What can hang from each mark
k_581: k_590 k_727
k_48: k_492 k_939
k_590: k_99 k_581 k_727
k_492: k_939 k_949
k_727: k_590
k_99: k_590
k_949: k_48 k_492
k_939: k_48 k_492 k_581

In the rows, zero is written as 128.
Known rows, with every way that one mark hangs from another
k_581[k_590]: [129 122 129 116 123 150 124 127 130 110 140 109 131 131 110 137 130 133
 168 143 139 145 122 143]
k_492[k_939[k_48]]: [134 125 137 131 109 127 125 132 122 114 127 112 140  93 124 148 133 136
 121 100 116 162 131 119]
k_939[k_581[k_590]]: [124 129 130 114 119 138 126 128 138 121 124 126 131 149 130 126 118 127
 168 155 152 140 129 182]
k_48[k_492[k_939[k_581[k_727]] k_949]]: [126 134 112 141 128 102 134 125 114 151 112 144 130 153 176 132 131 118
 117 140 121  79 131 169]
k_939[k_48[k_492[k_949]] k_581]: [123 141 117 132 122 122 130 115 113 148 107 132 102 128 157 123 123 123
 125 119 125 132 136 165]
k_939[k_581[k_727]]: [128 131 114 115 106 130 122 137 145 121 127 127 143 164 146 133 126 124
 142 165 140 142 137 170]
k_939[k_492[k_949] k_581]: [125 138 117 125 114 119 124 118 119 140 118 121 125 132 147 127 110 122
 128 126 138 181 140 179]
k_581[k_727[k_590]]: [142 104 111 122 114 140 131 131 159 124 131 112 159 150 134 139 150 129
 132 137 124 111 120  88]
k_727[k_590[k_99 k_581]]: [136 127 134 122 123 165 139 119 168 109 126 132 128 116  90 111 144 133
 121 118 117 116 110  49]
k_727[k_590]: [140 111 124 116 114 145 129 128 159 120 131 110 144 126 124 142 131 131
 131 120 132 161 125 105]
k_492[k_949]: [125 130 115 116 117 150 118 117 122 114 140 118 125 125 127 126 123 125
 131 135 131 171 134 148]
k_99[k_590[k_581[k_727]]]: [123  95 113 127 130 171 129 134 136 110 135 100 128 139  88 141 157 135
 131 115 115  78 129  30]
k_949[k_492]: [127 119 129 111 142 136 120 139 127 128 150 104 136 125 120 144 115 131
 137 140 130 168 133 119]
k_949[k_48[k_939[k_492]]]: [132 128 136 134 138 113 127 132 105 131 142 124 122  97 104 131 123 135
 102 100 131 178 135 105]
k_48[k_492[k_949] k_939]: [125 146 123 136 142 124 132 119 104 139 130 134 107 114 131 149 124 126
 118 120 126 141 129 161]
k_949[k_48 k_492[k_939]]: [128 106 138 125 157 116 122 140 109 135 153 127 137 109 124 112 121 131
 101 117 121 134 134  67]
k_581[k_590[k_99]]: [129 150 143 120 123 150 124 119 144 104 141 130 128 124  90 116 130 131
 153 150 126 131 111 138]
k_590[k_99]: [130 158 139 114 111 147 118 125 151  99 144 128 125 116  94 126 120 129
 126 142 122 182 124 143]
k_492[k_939 k_949]: [128 127 125 128 119 133 122 120 116 117 135 126 136 112 136 131 124 126
 117 118 122 155 132 144]
k_590[k_99 k_581 k_727]: [128 133 133 128 129 164 133 128 161  99 131 127  95 120  82 127 144 131
 125 125 114 103 112  52]
k_48[k_492[k_939[k_581]]]: [129 141 134 129 122 103 133 138 128 135 114 132 117 127 154 157 112 125
 125 127 134 152 135 189]
k_939[k_492]: [134 131 128 120 112 126 123 133 125 119 137  93 127 111 112 160 120 134
 137 118 130 205 134 143]
k_492[k_949[k_48]]: [125 120 114 119 131 148 116 115 111 120 148 133 113 122 120  88 127 125
 110 127 131 157 137  99]
k_492[k_939[k_48 k_581[k_590 k_727]]]: [131 116 128 141 118 114 134 130 124 135 109 132 160 145 152 125 149 131
 150 132 125  59 120 135]

Rows
[124 140 124 135 128 107 132 123 114 146 111 143 115 130 165 135 114 119
 116 125 129 128 135 186]
k_48[k_492[k_939[k_581] k_949]]
[122  89 122 134 136 174 132 136 150 108 128  96  99 123  79 152 150 134
 125  87 116  79 124   4]
k_99[k_590[k_581 k_727]]
[123 143 155 131 152 111 131 130 136 141 127 153 151 133 127 107 114 125
 137 145 124  83 114 144]
k_949[k_492[k_939[k_581[k_590[k_99]]]]]
[127 122 138 137 148 104 137 130 111 147 119 148 109 132 144 110 126 127
 130 126 138  86 125 136]
k_949[k_48[k_492[k_939[k_581[k_590]]]]]
[124 112 138 124 153 105 123 142 117 146 137 145 138 127 145 101 109 124
 101 127 133 129 141 105]
k_949[k_48 k_492[k_939[k_581]]]
[131 143 130 126 123 146 125 122 146 110 142 131 143 148 101 114 148 129
 154 166 119  82 107 120]
k_581[k_590[k_99] k_727]
[129 128 137 148 142 105 141 133 133 145 107 127 123 136 129 156 129 130
 144 114 142  92 117 144]
k_48[k_939[k_492 k_581[k_590[k_727]]]]
[126 133 131 132 129 121 136 125 122 144 107 122 108 134 141 136 131 132
 163 127 135 105 123 162]
k_939[k_48[k_492] k_581[k_590]]
[131 140 124 136 119  98 132 138 125 142 118 129 150 143 143 154 125 128
 125 135 137 141 134 173]
k_48[k_939[k_492 k_581[k_727]]]
[130 139 139 133 131 148 128 123 159 107 133 130 113 132  91 127 141 129
 147 139 120  83 103  95]
k_581[k_590[k_99 k_727]]
[123 115 142 126 153 111 131 138 123 146 126 132 152 140 147 129 115 127
 151 140 138  99 125 149]
k_949[k_492[k_939[k_581[k_590]]]]
[125 132 126 136 111 119 125 118 115 135 109 141 139 116 158 115 124 124
 112 108 123 135 137 155]
k_492[k_939[k_48 k_581] k_949]
[126 140 113 142 127 103 131 122 111 152 116 140 147 146 155 132 127 122
 115 131 131 119 134 173]
k_48[k_939[k_492[k_949] k_581[k_727]]]
[127 116 124 131 133 131 120 118 104 123 142 141 125 109 130  94 128 125
  95 111 123 138 135  96]
k_492[k_939 k_949[k_48]]
[127 125 114 141 111 115 127 120 117 139 110 142 154 139 168 112 142 123
 114 123 116  85 133 138]
k_492[k_939[k_48 k_581[k_727]] k_949]
[127 141 127 126 116 117 130 131 128 140 110 122 105 124 145 146 121 129
 134 123 130 154 135 166]
k_939[k_48[k_492] k_581]
[129 139 124 122 120 161 130 126 147 100 139 129 125 136  91 114 151 132
 133 151 114 101 116  76]
k_590[k_99 k_581[k_727]]
[132 122 134 133 139 112 129 135 109 130 138 128 106 105 127 132 128 131
 104 111 121 140 132 101]
k_949[k_48[k_492[k_939]]]
[120 125 137 123 163 112 125 140 115 150 139 153 132 130 132 102 107 126
 104 134 143 137 141 119]
k_949[k_48[k_939[k_581]] k_492]
[128 130 134 132 135 100 131 136 117 141 122 146 106 124 147 119 116 125
 104 122 134 134 138 139]
k_949[k_48[k_492[k_939[k_581]]]]
